Each row was made from one path, in order. Every step used is in the known rows, and no mark comes twice. Write each row's path.
Known rows:
fakegu, nebilig: [  0   1   8 -11  -9  11  -2   5  25   9  -2  -7   3  -9  -4   1   8   0
  12   7  -8   4   4 -17   0  15   4   8   0   6   7   6   3   5 -11  10
   5  19   0 -10 -11 -21]
fakegu, nebilig, domo, zezuk: [  9   3  -8 -14 -14  18  -6  12   9  -8   3  -1  11  13  -8   3 -10   1
  25   1   2  -7   6  10  -6  17   3 -12   0  12   6   9  -4  -2  -1   7
   0  17   2 -22  -6 -10]
pokeb, zezuk, fakegu, nebilig: [ -2  -4  -1 -10 -12   8  -8   3  12  18   2 -11  10  -5   3  -1  19 -16
  13   1 -16  17  -1  -3 -15   7 -12  -2  14   5  -7  -7  11   5 -14  17
   7   5   9   2  -6 -12]
fakegu, nebilig, zetuk, volem: [  5  11   5  -6   3  -1  18   8   8   9 -10  -8   5   3  -3   4  -3  -6
  -3   0   5 -11  12   3  14   7   8   5 -29  -6  16  -4  -4   8 -11   3
  -1   6   5  -1   1 -20]
domo, zezuk, fakegu, nebilig, zetuk: [ 15   8  -1 -15  -2 -11   2  20   2  12 -11 -16   3  23  -3  -3  -8  10
   8  -3  19 -11  -1  11   4   5  13 -18   6  20   2  -3  -6  -4 -27  13
   5  14   9  -7  -9  -4]
zetuk, sadem, nili, fakegu: [ -4  -8   6  -3  -6  11 -11 -10   5  -3   6   0 -15 -15  10   0  -2  12
   0 -10 -13   5  13  -9 -17 -18   1   9 -12   0  -5 -12   0  -1  24  15
  -4  -7   2   1 -16  15]
volem, vepan, nili, fakegu, nebilig, domo: [ -7 -12 -14  -2 -19   5 -11 -17   2  -2   5  31   8   4 -10   5   8  -6
   0   4 -11  -2  -8  17  -8  -2  -6  -6  15  -7  -6  -4  -8 -12  19   8
   1   5  -7 -14  10  -2]
vepan, nili, domo, zezuk, fakegu: [ -7  -1 -12  -7  -4 -14  -3   9 -14   9   3   2  -9   7  -7  -7   5   5
   7   2   2   5 -14  16   2   4   8 -21  26  12 -22   3  -8 -11 -12  -8
   8   0   3  -9   2  19]
nili, domo, zezuk, fakegu, nebilig: [  1   5  -4 -16  -7   8  -9  16   0  12  -3 -16   7  11 -12  -4   5  -2
  11   2  -3  -4   9  13   0  10  -7 -12  21   9  -5  -5  -9  -4  -7  15
  12   7   3 -12  -4  11]
fakegu, nebilig, zetuk: [  7   1  11  -7   0   3   0   7  20  11  -6 -11  -2   4  -1   3  -2  11
   2   1  15  -9   4 -10   7   6  16   5  -4  14  13  -6  -1   3 -12   9
  -1  15   4  -5  -1 -22]
sadem, zetuk: [ -7   2   0   3 -10   3  -8   2  24  -8  -3 -11 -13  -7  10 -12   6  -1
  11  -8  -1   5 -18 -18 -12  14  13  -4  -1  16  19   8  12  -3 -24  -6
  -7   8  -2  -9  11  -1]
nili, domo, zezuk: [  1   4  -8   4   0  17  -7   7  -2  -1   7  -8  -5   5 -10   1   0   7
   8  -3   3  -2   1   2  -4  14   3   1  16   1   4   3   0  -9  -3   1
   1   3  -3  -7  -1  10]
pokeb, zezuk: [ -3  -6  -3  11  -5  13  -5  -6  12   7  14  -2  -2 -10   7   4   9  -5
   9  -5  -9  17  -7 -13 -19   9  -3  13   6   1   2   0  19   0  -9   6
  -2  -1   5   8  -4 -14]
nebilig, zetuk, volem, vepan, nili, domo, zezuk: [ -3   7 -21  16  11 -11  19   0 -35  -6   0  17   4  10 -16  -2 -11   5
 -17   0  11 -15  -5  34  21  -8  13  -7  -4 -18  -6   7  -8 -14  -4 -17
  -1 -12  -1  10  14  13]
domo, zezuk, fakegu, nebilig, zetuk, volem: [ 12  20  -5 -14   1 -12  18  19  -8  11 -15 -13  10  22  -6  -4  -8  -8
   2  -3  11 -13   7  21  12   5   4 -20 -16   1   3  -2 -10   5 -27   8
   5   6  12  -1  -7  -1]
zezuk, fakegu: [  3  10   8  -2  -7  -6  -4  -2  16  15  -3  -2 -18   6   4  -2  19  -1
   0  -1   7  16 -19 -13 -11  18  -4  -3  17  15  -2  -4  10  -1 -33   3
   5   6  -1  -2  -2  -6]
pokeb, zezuk, fakegu, nebilig, domo: [  0  -7  -8  -7 -17  16 -11  -2  12   8   3  -2  12   6   8   4  14 -16
  17  -4  -7  15  -2  13 -22  11 -19 -13  17  11  -5 -11   6   2  -5  14
   3  -2   8  -6   8 -13]
volem, vepan: [  1   5   6  17  -5   6  -2 -11  12  -1   2  11  -7  -1  -3   0   9   0
 -12   6   2   7 -18 -15  -6  17  -3  15  15  -6   3   7  17  -9 -25   3
   0   6  -8   6   1 -14]
nebilig, zetuk, volem, vepan, sadem, nili: [  4   3   4  17  13 -23  24  -5 -18  -8  -6   0   3  -1   7  -2 -11   2
 -23   6   9   0  -9 -14  19 -16  -5  12 -14 -14   3   5   8  10   4 -21
  -5 -11  -4  23   7  -1]
zezuk, domo: [ -6  -1  10   3  -5  12  -6  -5  32   0  15 -10 -14   8   9   8  -3   1
  -4  -7   8   7  -1 -15 -17  31  -9  11   6  20   2   0   9   2 -19  -3
 -11   9  -9 -13   6 -23]
vepan, volem: [ -8   9   5   0  14  -9   0  -1  15   9   2  18  -9  -7   3  -7   8   5
   9   8   5   9  -7 -22 -11  20   1   2   3   3   2   4  10   7 -26   1
  10   6   5  -5  -5  -4]
nebilig, fakegu: [  8  10  -2   5  -2   0  -2   3   8   0   3  -3 -16  -4   0   2  11  12
   6   3  12  10 -11 -22  -1   9  -6   7   4  23   0 -11   9  -6 -23  -1
   4  -4  -4  -5  -2   2]
nebilig, zetuk, volem, vepan, nili: [ -6   7  -5  17   7 -23  22 -11 -15   1  -4  24  -3   2  -4   0  -2  -4
 -23   6  10  -3 -16  10  18  -3  17   3 -15 -11  -4   6   2  -5 -19 -15
  -2  -5  -3  12  11 -11]
volem, vepan, nili, fakegu, nebilig, zetuk, sadem: [ -6 -16   0  -6  -4  -3  -3 -19  -5  11  -5  27   4   1  -6  -5   1   8
 -11  -8   0 -10  10  22   2 -30  21   3  -8  -3 -13 -12 -11  -8  22  20
   0  -3   1   2  -5   2]
sadem, vepan: [  1   7  15   7   7   4 -16  -7  19 -15  12   0 -14 -12   5  10  11  -9
   9   4  -1  14 -10 -11  -5  23  14   6   5  11  13  14   1  -3 -16 -11
   2   6   1   4  -4 -12]
zetuk, sadem, nili, domo: [ -9 -12   7   1   2  20  -7  -1   4  -4   7 -10 -12 -22   8  -3  -3  15
   2   0  -6   5  18  -9  -6 -12   1  14  -6   4  -9  -7  -2  -4  22   4
  -4 -11   0   0  -5  14]
fakegu, nebilig, domo, zezuk, pokeb: [ 17  -6   4 -16  -6  18  -9  28  15 -12  -6  -6  13  15   1  11 -14  -1
  15  -1  13 -14   3  15   1  13  -7 -16   5   6   3   0  -2  -5  -1   6
  -8  19  -5 -22   0 -15]
volem, vepan, sadem, nili, domo, zezuk, pokeb: [  8 -17   6   9  15  -4  -3  17 -19 -16  -1 -10  12   0   2   0 -17   8
 -13   7   6  -5  -9  -4  15 -16 -21   2  27 -10 -15   2   4  -5  21 -12
 -10  -2 -16   9   4  17]
nebilig, zetuk, volem, vepan, sadem, nili, fakegu: [  3   2  -3  16  11 -19  12 -16 -23  -1  -6   5   1   5   4   3  -4  -1
 -28  -4   4  -5  -5  -5   9 -24 -17   9 -10 -23   5  -8   3   8  23  -9
  -8 -16  -7  20   7  10]

Which path is each row?
[-10   1  14  -5  27   0 -11 -11  14 -11   7  26  -9 -18   8  -8   7  -7
  15   5  -4  18   8   0 -15  10  16   0 -11   8  -2  12  -1  10 -10  -4
  11  -5  12   5 -17   5] => zetuk, sadem, vepan, volem
[ 11  10 -10  -5 -11   3  -6   3   4  -4   2   1  -7  26   3   3   3  -1
  15  -5  15   4 -16  13 -16  22  -7 -24  21  20  -3   0   4  -8 -25   0
   1   4   0 -11   3   4] => nebilig, domo, zezuk, fakegu
[-11  -3 -10   8   5  -5  17  -1 -17   7  -7  15  13  -4 -15   1   0  -6
 -17   7  -2 -14   7  23  27  -8   9   3 -10 -18  -4  -2 -12  -6   7  -7
   4  -9  -4   4  19  -5] => fakegu, nebilig, zetuk, volem, vepan, nili, domo
[  5  -3  21   3  17   6 -10 -13  13 -16   5   1 -16  -3  11   6  -1   4
  -1 -11  17   7   4   7  -5  -2  30   5 -15  23   7   2  -7  -1  -2  -3
  -4  -8   8  11  -6  -6] => nebilig, zetuk, sadem, vepan
[ -4 -11   9 -18  -6  -5 -10  -2   5   8  -1 -10   7 -10   0   4   4   3
   9   4 -19   0   8 -27   2 -15 -10   7   2  -1   0  -3  -4  18  38   5
   0   9  -1  -6 -11   5] => vepan, sadem, nili, fakegu, nebilig
[  7 -10 -10 -19 -11   2  -9   5  -9  -9   2  -7  16  11  -2   4 -12   5
  22  -3  -8  -8  12   1  -5 -13 -13 -15   5   4  -1   2 -11   8  46   1
  -5   9  -1 -15  -8  16] => vepan, sadem, nili, fakegu, nebilig, domo, zezuk
[  0  -3   4 -12 -15   9 -14   4  12   3   4 -12  -1 -15  -2   5   0   5
   5   4 -20  -6  12 -19  -4  -7  -7   5  -2  -5   9  -6  -3  -1  19  14
  -1  13   2 -11 -12  -2] => sadem, nili, fakegu, nebilig
[ -8   2  -6 -12  -4 -17  12  -2  -8  14  -7  11   2   0  -7   7   1  -6
  -3  -8  -5 -13   9  17  14 -11  14  -7 -25 -12   3  -7 -15   5  13   2
   1   2   6  -6   3  -5] => vepan, nili, fakegu, nebilig, zetuk, volem
[ -7  14  -8  19  -8   1   8  -7   3 -13  -6   6  -1  -6   3 -14   7 -21
  -8  -3 -11   3 -17   0  -2  10  -2  -3 -14 -16  17  11  14  -2 -28  -9
  -4  -5 -10   4  17  -1] => sadem, zetuk, volem, vepan
[  3 -12   2 -11  -1   7  -2  -3   6  20  -7  -7   8   4  13  -4   5  -1
   5 -13   4  10  12  15 -15 -15   6  -3  -7  15 -12 -18   3   7  -2  27
   2 -12  18  10  -7  -5] => pokeb, zezuk, fakegu, nebilig, zetuk, sadem
[  5  -4   3  -8  -6   0  -9   5   9   1  -1 -16  -2  -3   3   5  -9  18
  -1  -2   0 -18  14 -13   2 -16   3   2  -6   2  13 -15  -8  -4  19  15
  -6   7   7  -8  -2  -4] => sadem, nili, fakegu, nebilig, zetuk
[ -5  11   9   3  24  -8 -12  -4  15 -11  10  20  -6 -16   3   0  10  -8
  13  13   0  14  -9 -13  -9  24   8  -2   3   9  10  15   2   5 -24 -13
  14   5   8   0  -5  -8] => sadem, vepan, volem
[ -3   1 -11  12  10  -5  16   1 -32 -15   1  -4  15  -1  -7  -6 -12  -7
  -9   8 -10  -1   3   0  15  -8 -18   6   0 -25  -6  13   0   4  22 -21
   2 -14  -8  15   3  21] => zetuk, volem, vepan, sadem, nili, domo, zezuk
[  7 -16   9  -4  14  -4  -8  25 -11 -10  -3 -24   4  -2   7   3 -17  11
   0   1   8  -5   0 -10  14 -13 -15  -4  20   3 -11   1  -2   4  27 -15
 -11   5 -10  -1  -1  16] => vepan, sadem, nili, domo, zezuk, pokeb
[ -1  -5  -2  -2   2  17  -5   6 -10 -12   9 -11  -5 -10   1  -7 -17  19
   9  -4  -4  -3  23   5  -4 -15   8   4  -7   3 -12   1  -3  -8  19   4
  -3  -8   3  -4 -15  23] => zetuk, sadem, nili, domo, zezuk
[ -6   5  -9  15   2 -19  13 -21 -20   5  -2  27  -7   6  -6   4   3  -5
 -26  -5   2  -9 -10  17   7 -11   6  -1  -9 -22  -3  -4  -3  -9   1  -5
  -2 -12  -3  10  13   0] => nebilig, zetuk, volem, vepan, nili, fakegu
[  3  -8   8   0   3   3  -7 -12   2   0   3  -5 -17  -4  12   2 -11  23
  -9 -16  10  -8  15  -5 -11 -27  12   7 -20   9   1 -20  -3  -5  23  14
 -12 -14   5   2  -7  13] => nebilig, zetuk, sadem, nili, fakegu
[ -1  18   1  17  -3   3  14  -9   1  -1   0  12  -1  -3  -5  -1   9 -15
 -14   6  -7   5 -10  -2   1  16 -10  15  -7 -25   8   9  14  -1 -24  -5
   2  -4  -8  12   2 -13] => zetuk, volem, vepan
[ -7 -10  -3  12  -8  20 -10  -8  24  -1  23 -10  -2   4  16  12  -2  -8
   4 -12  -4  13   3 -10 -30  25 -18  14  11  13  -2  -2  17   4  -9   4
 -13  -4   1  -2   9 -23] => pokeb, zezuk, domo
[  3  12  -2   7  -2   5   8 -11  -5  10 -10   9   9  10 -10   6   3 -12
 -21  -6  -3 -18   8  15   6  -5 -10   8 -16 -27  16 -13  -4  -2   6  16
  -2  -6  -2   7   7  -8] => nili, fakegu, nebilig, zetuk, volem, vepan
[-16 -11  -1   3   0  -3  -6  -2   4   8   7  10 -14 -13  -5   2  11   9
   3   3   0   8  -8  -4   2   5  12   4  14   6 -11   1  -3  -6   3 -12
   2   0  -3  -9  10   5] => vepan, nili, domo
[  8  10   2 -19 -12  -3  -3  17   8  10  -5 -12   7  13  -7  -5   2  -4
  17   6  -1   0  -1   4  -3  16   1 -15  10  12  -3   4  -1   0 -27  14
  11  17   6 -12 -16  -3] => domo, zezuk, fakegu, nebilig
[-11 -21  11 -10  16   2 -14  -4   0 -10   2   7   1 -16  -1   3  -2   2
   4  -2   3  -1  19  27  13 -19  38  -2  -9  19  -8   0 -28  -2  29  -8
   5  -8  11  -1   0   3] => fakegu, nebilig, zetuk, sadem, vepan, nili, domo
[ 12   1  -7 -12   0  -2  -5  25 -10   2  -4 -28   6  10  -2  -3 -18  20
   3   5  14 -15  12   9  12 -11   3 -18  10  15  -2 -10 -15 -11   1   6
   2   3  10  -8   0  13] => sadem, nili, domo, zezuk, fakegu, nebilig, zetuk
[-11  -5 -16  13   0  -2  -1  -3 -20  -5   8  15   0   0 -16  -4  -1   7
  -5   8  -2  -3 -12  12   6   1  13  -1  23  -6 -13  12  -2 -19  -4  -8
   5   0  -5   1   4  13] => volem, vepan, nili, domo, zezuk
[ -7   0  -3  15  11  -4   9  -8 -20  -8  -1   0   6 -12  -1  -2   2  -9
 -15  11 -13   7  -1 -12  14  -8 -24  18   1 -26  -2   4   4   9  22 -20
  -1 -15 -11  17  12  13] => zetuk, volem, vepan, sadem, nili, domo
[ -3   8   5  12   7 -10  19 -15  -6   5  -8  14   6   0  -2  -4  11 -20
 -13   4  -7  12 -13 -11   6   8 -16  17  -3 -21   1  12  12  18  -5 -13
   3  -4 -12  19   2  -5] => zetuk, volem, vepan, sadem
[ -4   4  -2  12   2 -12   9 -17 -20  -3   0   6   4  -3   3   0   5 -13
 -16   3 -18   4  -5 -12   2 -14 -25  12  -7 -30   0   2   6  10  25  -8
  -3 -11 -11  18  -1  12] => zetuk, volem, vepan, sadem, nili, fakegu
[  7   0 -16 -16 -16  21 -13   2   4  -4   6   5   9  19  -9   8  -2  -4
  20  -9  -4 -13  13  18 -15   8  -6 -15   5   1  11  -5 -10  -7  17  15
  -1   9  -2 -21  -2   4] => nili, fakegu, nebilig, domo, zezuk
[ -2   4   4  12   5 -15  20  -7 -15  -8  -3   3   5 -11   5  -4  -1 -13
 -12  13 -13  11 -11 -19  12  -5 -16  16  -8 -21  -2  12  13  13   3 -19
   0  -5  -7  18  -2  -2] => zetuk, volem, vepan, sadem, nili
[  8  -4  -4  -3   6  -3  -2  11 -17  -4  -3 -18 -12  10   9  -7 -15  25
  -4  -9  22  -7  13  18  -3 -23   9 -14   1  20 -16 -15  -9 -11   6   8
  -4 -17  10   1  -5  28] => nebilig, zetuk, sadem, nili, domo, zezuk, fakegu
[  3   0   5   4   9 -17  22   3 -13  -2 -13  -6  18  -3   1  -2 -11  -2
 -14  13   0  -6   3  -8  26 -19  -6  10 -20 -14   5   6   2  18  14  -9
  -2   0  -1  15   1  -9] => fakegu, nebilig, zetuk, volem, vepan, sadem, nili
[-10   6   0   0   0 -15  13  -2   6  -2 -13  -7  -2  -3   8 -14   8 -22
   9 -10  -7   9 -13 -14  -1   5   0  -5 -17  -2  13  12   7  23  -7 -21
  -3  -2  -7   2  10   8] => vepan, sadem, zetuk, volem
